Each row was made from one walk, in order. Every step used is in the known rows, and no mark comes twice. Write each row's walk.
Known rows:
padem -> zepe -> miro -> sepoz: [-28   5   6  -7   9  18 -34   3   9 -33  -6  -9   6  -3  -2  11 -22   2
  13 -12   7   2 -12 -18 -18  36   6  -6  16  12  12  13  -8   6  25 -23
 -25 -27   2  -7 -17   7  -3  25]
tepog -> zevo -> voku -> vafupi -> sepoz -> miro -> zepe: [ -9  19   9  -8  -4  -7 -13   1   7 -12  -5 -28  26   5  21  12   3 -27
   3   1  18  -8   4  40   8   0  24   3  18  -8   4  46  30  12   4   5
 -13  24   1   3 -21 -21  -2  51]
miro -> zepe -> vafupi -> voku: [-39  15  -8 -10   6  10  15   9  26 -13   0 -10  27   8   1  17  -4  -8
 -10  -2  18   0  11   4  10  15  14   9  15 -11   3  24  39  19   5  -6
 -11   9   5 -20  -2  11   6  19]
padem -> zepe: [ -9   1  -2   4  16   4 -13  12  -4  -3   5 -20  -4  -4  -2  -5  -4 -10
   4  -4  18  -1  -4  -5  -4   3   4  -8  11   2   2  -4   6   0  12 -10
 -14 -10  -6  -8  -5   6  -1   5]
bebo -> sepoz -> miro: [ -7  15   8 -13   3  -2 -15  10   1  -7  -1  -9  -9 -13   7  13  -6   6
  20  15 -12  -8  -8  25   2   7   3 -16   6  13  12  21  -2  13  17  -5
 -18  -1   7  -4 -15 -16 -13  22]
suzu -> padem: [ 10   4  -6  17   3   0   7 -12  -6 -10  -6   7  12   5  -8   6  -6  -9
  -8  10  -3 -10   2  -2  15   9   5  -7  -3  -9  -1   3   5 -11   1  20
  -6   1   5  -4   0 -10  -7  -2]
zevo -> voku: [  0   7  17 -10  -4  -3   4  15  -3  11  10  -3  -2   1   3  -4  -3  -8
   5 -14   4   8  -5  15   7   0  11   3  20 -11   1   3  13   3   1   2
   6  -1  -7  -9   0  -8  10  -5]
gibi -> difaf: [ -8 -12   1  -2   8 -10 -13  -3   3 -13  -1   4 -10 -17 -12  -9 -11 -15
 -10  -4  -5  10   5   1   3   7 -19  -1 -11  -7  13  -5 -11   4   5  -1
  -8   2  -4   6  12   7   3 -16]
modat -> miro -> sepoz -> bebo: [ -9   4  12   3  -7  11 -12  -4  -3 -22 -19 -11   4   8  -9  38 -18  11
  19 -26   2 -16  -2   1   3   1   5   2  11  -1   8  11  -3  -3  12  -8
 -22 -10  12  -4 -20   1   0  13]
zepe -> vafupi -> voku -> zevo -> tepog: [-52  16   9  11  -2 -21  27   7  20 -12  20   1   5  17 -13  -5  12  -4
 -14  -1  15   9   3  26   2  -6  -7   2   6 -16  -6  17  44   8  14  -7
 -15  -4  -9  -6  -6  -7 -30   8]
bebo -> sepoz -> miro -> zepe -> padem: [-16  31 -12  -7  -1   3  -8   2  10 -20  -9 -23  10 -16  25  22 -15   2
  21  21   7 -16  -1   6  19  23  20  -9  -1  15  19  36  -5  19  21  -5
 -36  21  12  -6 -27 -11   5  20]
gibi -> zepe -> padem: [-14   4 -15   0  -2  -3 -10   7   3 -13  -6  -4   3  -1   8  -1 -12 -10
  -5  11  17   2   7 -11   2  19   8  -5   1  -4  11  -5  -8  -1  -3  -6
 -14   7  -6   2 -12  -4  11  -8]
zevo -> voku -> vafupi: [-16  10  24 -12  -5 -12  12  18   5   7   9  -6   0   3  -8  -2   0   2
  -9  -8   2  -9  -1  33   8 -10  13  10  11  -9  -5  17  32   6  -7   8
   4  -1   1 -12   1 -22   3   0]
tepog -> zevo -> voku -> vafupi -> zepe -> miro: [-23   7  19 -10   6  -3 -15   6  13  -8   4  -6  15  13  -1   1  -8  -4
 -16  -7   8 -11 -17  36  -5  12  15   7  19 -10   8  29  22  18  -5   5
   4   3  -3  -2 -17 -21 -12  30]
tepog -> zevo: [  6 -11  -8  13  -8 -10  -5 -17  -1   2  -7  -8   0   6  -2  -5   3 -11
  -7   8  -1   4  -3  13 -12  -9  -7   6  -2   1   4  -4   2 -10  -3   5
   4  14   0   8  -4  -4 -16   2]
buluri -> suzu -> padem -> zepe: [  2   3 -12   9  23  11   5  -5  -6 -18   8 -13  10  -3 -10   3  -6 -24
  -2 -13  25 -15  -7  -6  -1  23  19 -23  -1  -7  11   4   0 -13  12   1
 -34 -14   1  -1   3  11  -3  -6]
gibi -> zepe: [-10  -5  -7  -4  14   2 -18  10  -1  -5   1  -4   3  -7   6  -4  -7 -11
  -3  -1  10   7   6  -7 -11   8   6  -8  10 -10   9 -22  -5   4  -3 -10
  -9  -4 -12   4  -4   3   8   5]
tepog -> zevo -> voku -> vafupi: [-11  -3  16   1 -14 -21   6  -1   3  10   2 -13   0   6 -11  -8   3 -11
 -17   1   3  -3  -3  46  -4 -17   6  17   7  -9   0  13  33  -4  -8  14
   6  14  -1  -6  -2 -26 -14   2]
sepoz -> miro -> zepe -> dovo: [ -8  24 -23  -9   5   9 -25   0  17 -17 -20 -11  28   2  52  15  11 -15
  10  -9  14 -15 -10  -3  15   1  25  -3 -11   6 -10  27   7  24  12 -19
 -15  14   9  -8  -9   2   7  21]
dovo -> zepe -> vafupi: [-28   9 -30 -20  12   4   8  15  -4 -12 -15 -10  22  -4   1  15 -13  -8
 -12   6   9 -12   9  -1  -9  15   7  21   6   6  12   2  20   6  -2 -10
  -1  -8 -10 -10   8  12  -1  14]
padem -> zepe -> dovo: [-20  14  -7   7  17   0 -31  14   4 -11  -9 -16   6  -1  23   1  13 -14
  -7 -14  17  -1 -21   3   7  -7   6  -5   2  16  -8   2  17  -1  11 -18
 -16 -15   4 -13  -4   6  -2   0]
buluri -> suzu -> padem: [ 11   1 -10   6   6   8  15 -17  -3 -16   3   8  15   2  -9   7  -3 -11
  -4  -8   7 -13  -4   1   3  20  15 -15 -11 -10  10   8  -6 -15   1  10
 -21  -3   6   7   7   5  -1 -12]
voku -> vafupi: [-15   3   4  -4  -3 -10  10   0   9  -2   0  -3   2   1 -14   3   3  10
 -14   6   0 -16   5  18   1 -10   3   9 -11   2  -4  15  19   2  -8   6
  -3  -1   7  -2   0 -14  -8   8]
zevo -> voku -> vafupi -> sepoz -> miro -> zepe: [-15  29  17 -21   4   2  -6  18  10 -13   1 -20  28   0  23  18   1 -18
   8  -7  19 -14   8  27  20   9  31  -1  20  -9  -2  49  28  23   5  -2
 -17   9   4  -4 -17 -17  13  49]
modat -> miro -> zepe: [  3  17 -22  -5  18  19  -6   4  -2 -14  -3 -20  21  -9   8  19  -4   3
  16 -18  12 -22  13 -19   3   8  34   1  12  -8  11   1  -2   8   3 -13
 -22   5  -2   0 -13   9  21  26]
sepoz -> miro -> zepe -> padem -> suzu: [  5  32 -32  -2   0  10  -7  -4   8 -20  -3 -28  26   2  30  12 -17 -25
  18 -11  24 -29  18 -16   1  29  46 -18 -14   8   8  43  -7  24  23 -14
 -27  21   6   0 -14  13   3  12]
suzu -> buluri: [ -6  -1  -4  10  -4   8  -8 -15   1   5   4  10  10  10   3   3   3   5
  -9   5  -1   6  -4  -3  16   5  -6   5   3  -4 -17   0   7   2  -8   6
   8  14   1   4  -1   1   2  -9]
dovo -> zepe: [ -2  10 -21 -12  14   9  -1   9 -15  -1 -14  -7   2 -11   9  -1  -1 -11
   0   2  11  -9   4  -3 -14  10   6   4  14   3   9  -5   8   4   5 -10
   0  -3 -13  -5   3   8  -2  15]
buluri -> suzu: [  2  -1  -4 -10   3   9   6  -5   5  -6  11   0   4  -3   1  -1   5  -2
   2 -16  11  -3  -4   2 -12  12  13  -8  -7  -1  11   5 -10  -2   0  -7
 -16  -3   3  12   4  16   4 -10]
padem -> suzu: [  8  10  -9   6   9   2  -8   3  -5  -2  10 -12   5  -2   2  -1  -6 -15
   2 -22   5 -10   9   0 -14   7  19 -16  -4   6   7   8  -1   3  10  -9
 -11  -2   2   6   6  16 -10   1]
vafupi -> voku -> zevo: [-16   7  20   9  -7  -9  10  -7  10 -11   9   1 -21   8 -12  -3  15 -10
 -11   3  18  -3  -1  21  -3   2  -3  -6  12  -8   0  20  25  -1  15   9
  -2   7 -10 -12 -12  -3 -21  19]
buluri -> suzu -> padem -> zepe -> gibi -> difaf: [-17 -10 -23  -4  21   5  -4  -2  -1 -30   1 -16  18 -30 -25  -3 -23 -26
 -19 -18  14 -24   0 -16  27  26  11  -9  -6  -7  35   2  -4  -8  19 -12
 -43 -25   3  -5   8   7   8 -22]
dovo -> zepe -> miro -> sepoz -> bebo: [-26   4   5 -12   0  16 -25   0  -2 -32 -37  -4  13  -5   1  22 -25   0
  10 -18   6 -19  -8 -10 -20  25   0  14  15   5  17  20   3  14  16 -18
  -6 -20  -4  -6 -13  10  -9  25]
bebo -> sepoz -> miro -> zepe -> padem -> suzu: [ -7  42 -19  -3  10   7 -16   5   3 -22   1 -33  16 -20  27  22 -18 -13
  23  -1  10 -25   8   4   4  30  39 -25  -6  21  26  44  -5  21  33 -14
 -46  16  13  -1 -21   6  -4  20]
dovo -> zepe -> gibi -> difaf: [-20  -2 -30 -26  13   1  -8  12 -11 -13 -22 -10  11 -37  -8  -7 -18 -15
 -20  -3  -2 -21  11 -12  14  14  -2  18   8   4  33  -6   1  11  13 -22
  -9 -15 -10 -10  11   5   9   0]

Write each row's walk:
[-19  -5  -3 -12  14   9 -35  14  11 -20  -6   4  15  -7   0  -2 -19  -4
   3  -8   5  -2   2 -18 -21  28  17  -3  11 -11  13  -5  -7  18  -4 -16
  -3 -18 -14   7 -11  -2   5  16] | gibi -> zepe -> miro
[ -8  18 -19 -21   1  19 -14   5   5 -21 -12 -22  46 -11  24  23  -6  -8
  12  -1   8 -26   8 -17  40  14  29   0  16   9  16  36   5  20  17 -19
 -23  -1   9  -3 -23  -4  20  48] | vafupi -> sepoz -> miro -> zepe -> gibi
[-24  11 -26 -19   3   8   3   3  19 -20  -6 -20  40   7  18  24 -19  -9
   8   8  15 -17  13  -9  10  17  25   9  -9  -5   3  26   9  29   6 -11
 -12  12   1  -7  -5   4   9  25] | sepoz -> miro -> zepe -> vafupi
[ -3  24 -22  -9  -9   8   2  -4  14 -16 -13 -17  21   4  28  12 -11 -11
  17  13  21 -20   8 -13  17  23  27  -3 -10   0   1  35  -5  22  13  -5
 -16  24   4  -5 -18  -4  12  11] | sepoz -> miro -> zepe -> padem
[-16   7   2  21   1 -18  13  -6  -5  -6  21  -5 -10   3   1 -18  15   2
  -1  -2  11   5   0   5  -4 -17  -7  -7  -7 -12  -4  -6   6  -2  15  -6
 -17  -1 -15  14 -11  -7 -21   2] | voku -> zevo -> tepog
[-19   1   7 -11  -7  14 -22  -8  11 -29  -8  10  10   1   0  16 -18  11
  12  -6 -12   1  -8 -13 -12  32   4   2   5  11  11  18 -17   5  13 -14
 -12 -15   8   0 -14   2  -2  20] | zepe -> miro -> sepoz
[-19  18 -18 -24   5  14 -10   9   6 -11  -5 -29  27 -30  18  21 -16  12
  16  10  -6 -33   0  -1  34   8  28   0  14  17  30  24   4  26  27 -21
 -34   0  10 -15 -22 -14  10  34] | bebo -> sepoz -> miro -> zepe -> gibi
[ -2  20 -18  19  -7   4  -7 -17   0  -5   6  -1  18  11   7   8  -8  -8
  -8  -7   8  -8   5  -7  13  25  16  -5 -11   8  -8  24   5  -1   3   3
  -6  18  10   7  -3  12  -6 -23] | zepe -> padem -> suzu -> buluri
[  4  20 -15  10  -5  -3   1  -2   0 -10   3 -11   9   2   4   4 -11 -14
   0 -12   9 -15   9  -4  -2  19  23 -10 -13  12   7  23  -2   0  10  -3
 -15   6   7   1  -2  11  -6 -14] | zepe -> padem -> suzu
[-11   6  26   4  -9 -19  -6   0  -1  -1   0 -13   7   6  -5   6  10 -15
 -15  -1   3   7  -4  52   5 -10  -1  12  19  -1   2  26  34 -12  -9  15
  -1   9   4   5 -10 -24 -12  25] | tepog -> zevo -> voku -> vafupi -> sepoz
[-42   5  29  -7   4  10 -19  -7  19 -34 -14   0  16  16  -4  35 -21  21
  -8 -14   9 -25 -17  14   7  15  -4   1   4   1   5  38   6  25  10  -2
 -18 -13  14  -2 -25  -3 -13  35] | voku -> vafupi -> zepe -> miro -> sepoz -> bebo
[-10  19  -7   0   6   6   3   0   1  -9   1   1   6  15  15  12  -4  -1
  -7  10  17  -3  -8   0  22  21   0 -12   4   7   4  16 -10   7   5   2
 -15  11   5  -4 -16   3   8   3] | vafupi -> zepe -> padem
[-26  16  17  18   2 -15  20   3   8  -2  21   4 -18  10  -5 -20  25  -7
  -3  -6  16  12  -3  23  -6 -11  -8 -15  15 -18  -9  10  31   3  23  -7
 -13   1 -12  -2 -14 -11 -31  10] | vafupi -> voku -> zevo -> tepog
[-23  20 -10   4  15   0 -12  11   2 -40 -11 -18  41  13   1  32 -22 -28
   1  14  18 -14   4   4  25  31  10 -14   8   1  -2  37  21   0  14   7
 -27 -15   7 -10 -15  -9 -10  35] | suzu -> padem -> zepe -> vafupi -> sepoz -> miro
[-22  11   6 -12  13  26 -27  -5   8 -31  -3   9  13   9  15  25 -18  12
   8  -7   3   3 -18 -10  -2  42   0 -14  19   9  14  18 -22  15  18 -16
 -23 -13   8   0 -21  11   2  38] | vafupi -> zepe -> miro -> sepoz
[ -8  14 -18  13  23   7 -16  -3   3 -28  -6  -7  20   1  17   9  13 -26
 -10 -23  24 -14 -24   2  10  14  21 -20 -10   3   2  10  10 -15  11  -8
 -38 -19  12  -4   3  11  -5 -12] | buluri -> suzu -> padem -> zepe -> dovo
[ -4  31 -39   6   7  12  -8  -7 -15  -6  -9  -9  19   1  15   6  -8 -21
 -10  -8  20 -17   9  -9  -2  35  21  -1   2  12   1  19  11   3   8  -8
  -6  15  -3   2   0  20  -6  -9] | dovo -> zepe -> padem -> suzu -> buluri
[-13  10   3  -9  21  19 -21   6   9 -16   1   8  17   6  11  10 -11   6
   2  -9   6  -7 -14  -9   0  29   8 -12  13  -2   7  17 -10  24   4 -10
  -5 -10  -3   4 -14   5   1  27] | vafupi -> zepe -> miro
[-42  12  47 -15  -1   8 -17   9  14 -24  -4  -3  16  15  -3  30 -24  12
  -3 -26  12 -17 -22  30  13  15   7   3  25  -9   5  41  18  27  12   0
 -14 -13  10 -13 -24 -12  -2  29] | zevo -> voku -> vafupi -> zepe -> miro -> sepoz -> bebo
[-13  40 -26   5   6  13 -23 -11   4 -15   6 -25  25 -10  29  26 -17  -7
  14   4   9 -20   4   2  20  36  34 -20  -2  18   8  44   4  22  26  -9
 -38  30  14   2 -23   8  -2  12] | bebo -> sepoz -> miro -> zepe -> padem -> suzu -> buluri
[-50  21   0  31  16 -17  24   5   9 -25  18 -11  10  19 -24  -4   1 -25
 -20   5  31  -2   1  17  11   5   0 -13  14 -21  -5  15  55  -4  28   2
 -33 -13 -11 -19 -12 -13 -37  12] | suzu -> padem -> zepe -> vafupi -> voku -> zevo -> tepog
[ -9  20  -5 -13  13  10 -16   6   3 -12  -2 -23   7 -21  23  18 -10   2
  23  10   0 -12  -2   9   9  10  18 -15   8   8  18  21  -3  23  23 -10
 -32  12   5  -4 -20  -5   3  34] | bebo -> sepoz -> miro -> zepe
[-14  17  12 -12  -1  -6  -8   8  11 -19  -9  -3  15   7   4  18   6  -3
   0   9   2 -16   5  27   9   5   6  -5  -1   9  -9  46  16  11   0   2
  -9  -2  11   5 -15 -19 -11  42] | voku -> vafupi -> sepoz -> miro
[  1  28 -16   7  16   8  -5   0  -4 -12  12 -11  13  11  18  13 -10 -15
  -4 -13  21 -14   0  -2   9  29  20 -27  -1  12  11  22 -11  10  16  -6
 -25   9   9   3  -9  18  -1   3] | vafupi -> zepe -> padem -> suzu
[-21  -3  12   9   7  20 -20 -15   7 -49 -13  -9  20   3 -16  26 -32 -11
  11 -31  23 -21 -19 -14  -7  39  16 -15   1  -6  19  29  -5   0  23  -7
 -42 -31  11  -1 -14  10 -12   2] | buluri -> suzu -> padem -> zepe -> miro -> sepoz -> bebo
[-37  14   0  10  15   1  11  13  14 -18  -3  -9  20  17 -23  12 -14 -23
 -18   8  20  -7   1  12  15  20   6  -7  19  -9  -2  23  49  -1  14   8
 -18 -14   6 -32  -1  -5 -16  10] | suzu -> padem -> zepe -> vafupi -> voku
[ -8  22 -26  -8   0   3   7   6  -9  -9 -22  -6   4  -6  10   4  -5 -11
  -4  12  15 -14   4  -6  -3  22   7   9   3   8   9  12   4   0   5  -5
  -3   5  -7  -8  -4   3   1   1] | dovo -> zepe -> padem
[-40   7   0  10  13  -4  22  -7  15 -41  16 -15  10  13 -26  14  -5 -29
 -23  -4  43 -20  -2  18   2  30  19 -13   6 -14  14  32  36 -13  19  10
 -39 -11  -5 -16  -5   8 -23  10] | buluri -> suzu -> padem -> zepe -> vafupi -> voku -> zevo
[-27  -3   0 -14   5  17 -39   3  11 -36  -9   6  11  -3   5  12 -26   1
   9  -8   0   8  -2 -20 -23  42  10  -7  17   0  21  -2 -21   9  11 -25
 -22 -19  -2   4 -18   2   5  28] | gibi -> zepe -> miro -> sepoz
[-12   5  17  -3   7 -11   1   2   1   8   9 -13   2  15   3   1   3 -10
 -24   1  15  -3 -12  48   7  -9   2   0  18  -8   3  13  26   7  -4  12
  -3  17  -1  -5 -11 -17  -9  20] | tepog -> zevo -> voku -> vafupi -> zepe
[-46  11   6  -5  13   1   3  27  20 -10   4 -16   9  11 -16   8  -7 -14
 -12  -3  22   3   0  15   1  13   4  -2  23  -2   0  20  44  10  12 -11
 -13 -15   2 -27  -4   6  -9  12] | padem -> zepe -> vafupi -> voku
[-29  30  16 -11  16  -6 -10  21  10  -3   4   0  15  13  31  14  18  -2
 -23 -18  14  -9 -27  44  29 -10  12  -2  14   2 -12  22  33  13  -4  -1
 -10  -2  11 -17  -5 -12   6  16] | zevo -> voku -> vafupi -> zepe -> dovo
[ -1  33 -36   5  -1  19 -14 -19   8 -13  -1 -18  37  10  32  16 -15 -22
   9  -5  24 -23  14 -18  18  35  40 -12 -12   3  -8  44   2  26  16  -8
 -17  35   6   6 -15  14   3   2] | sepoz -> miro -> zepe -> padem -> suzu -> buluri
[-37   4  12 -29  14  -7  -1  21   6  -6  11 -10  13 -16 -11   1 -17  -3
 -34 -13   3 -19  -4  27  48   2   2   8  17  -8  23  15  18  22   6  -6
 -18  -8   3 -17   2 -14  18   5] | zevo -> voku -> vafupi -> zepe -> gibi -> difaf
[-12  18 -20   3  11   9 -20  -4   9 -16 -11  -8  25  -3  40  12  17  -9
  -4 -15  12  -5 -10  -9  16  -4  17   4  -7   6  -4   6  11   6   4 -13
 -16   9   9  -5  -2  10  13   9] | miro -> zepe -> dovo
[-22  30 -15  13  11   7  -3 -15   6  -9  14  -4  24  21   9  20  -4   1
 -29  -2  20 -23   1  13  24  24  18 -14  -9  12 -12  36  15  13   1   5
 -17  21  17   6 -11   7 -11   1] | voku -> vafupi -> zepe -> padem -> suzu -> buluri
[  2   9 -13  14   7  11 -16 -14  -6   4  13  -2  17   6   3   4  -3  -9
  -8 -17   4  -3   4  -3   0  14  14  -9  -1   5 -10   8   8   4   3  -3
  -1   9   4   9   4  17  -9 -10] | padem -> suzu -> buluri
[  3  27 -29  10   5   9  -2  -7   1 -17   4 -25  23  -5  17  10 -11 -18
   3 -15  21 -18  17 -19   3  23  36 -10 -12   8  14  22  -2   9  15  -7
 -28  18   6   2  -7  22   8  -1] | miro -> zepe -> padem -> suzu
[-41  11   5  22   9 -11  14  -3  12 -35   7 -17   8  16 -29  14 -10 -27
 -25  12  32 -14   3  16  14  19   6  -5  12 -12   3  26  48 -10  20  17
 -23  -8  -7 -28 -10  -8 -28  20] | suzu -> padem -> zepe -> vafupi -> voku -> zevo
[-38  21  30 -26   8  15 -14  11  13 -24   7   5  14  11   5  23 -18  13
  -3 -16   5  -7 -16  23   5  33  14  -3  28   0   8  35   8  21  11  -8
 -20 -14   8 -12 -20 -11   4  40] | zevo -> voku -> vafupi -> zepe -> miro -> sepoz
[-33   2   4   6   4   3  -9   2   8 -32 -13 -24  44   3   6  39 -12  -9
  -6 -13  21  -4   7  -1  28   0   3  16   2  -6   6  25  23   9  -3   3
 -17   3   5   4 -11  16  12  24] | miro -> zepe -> vafupi -> sepoz -> bebo
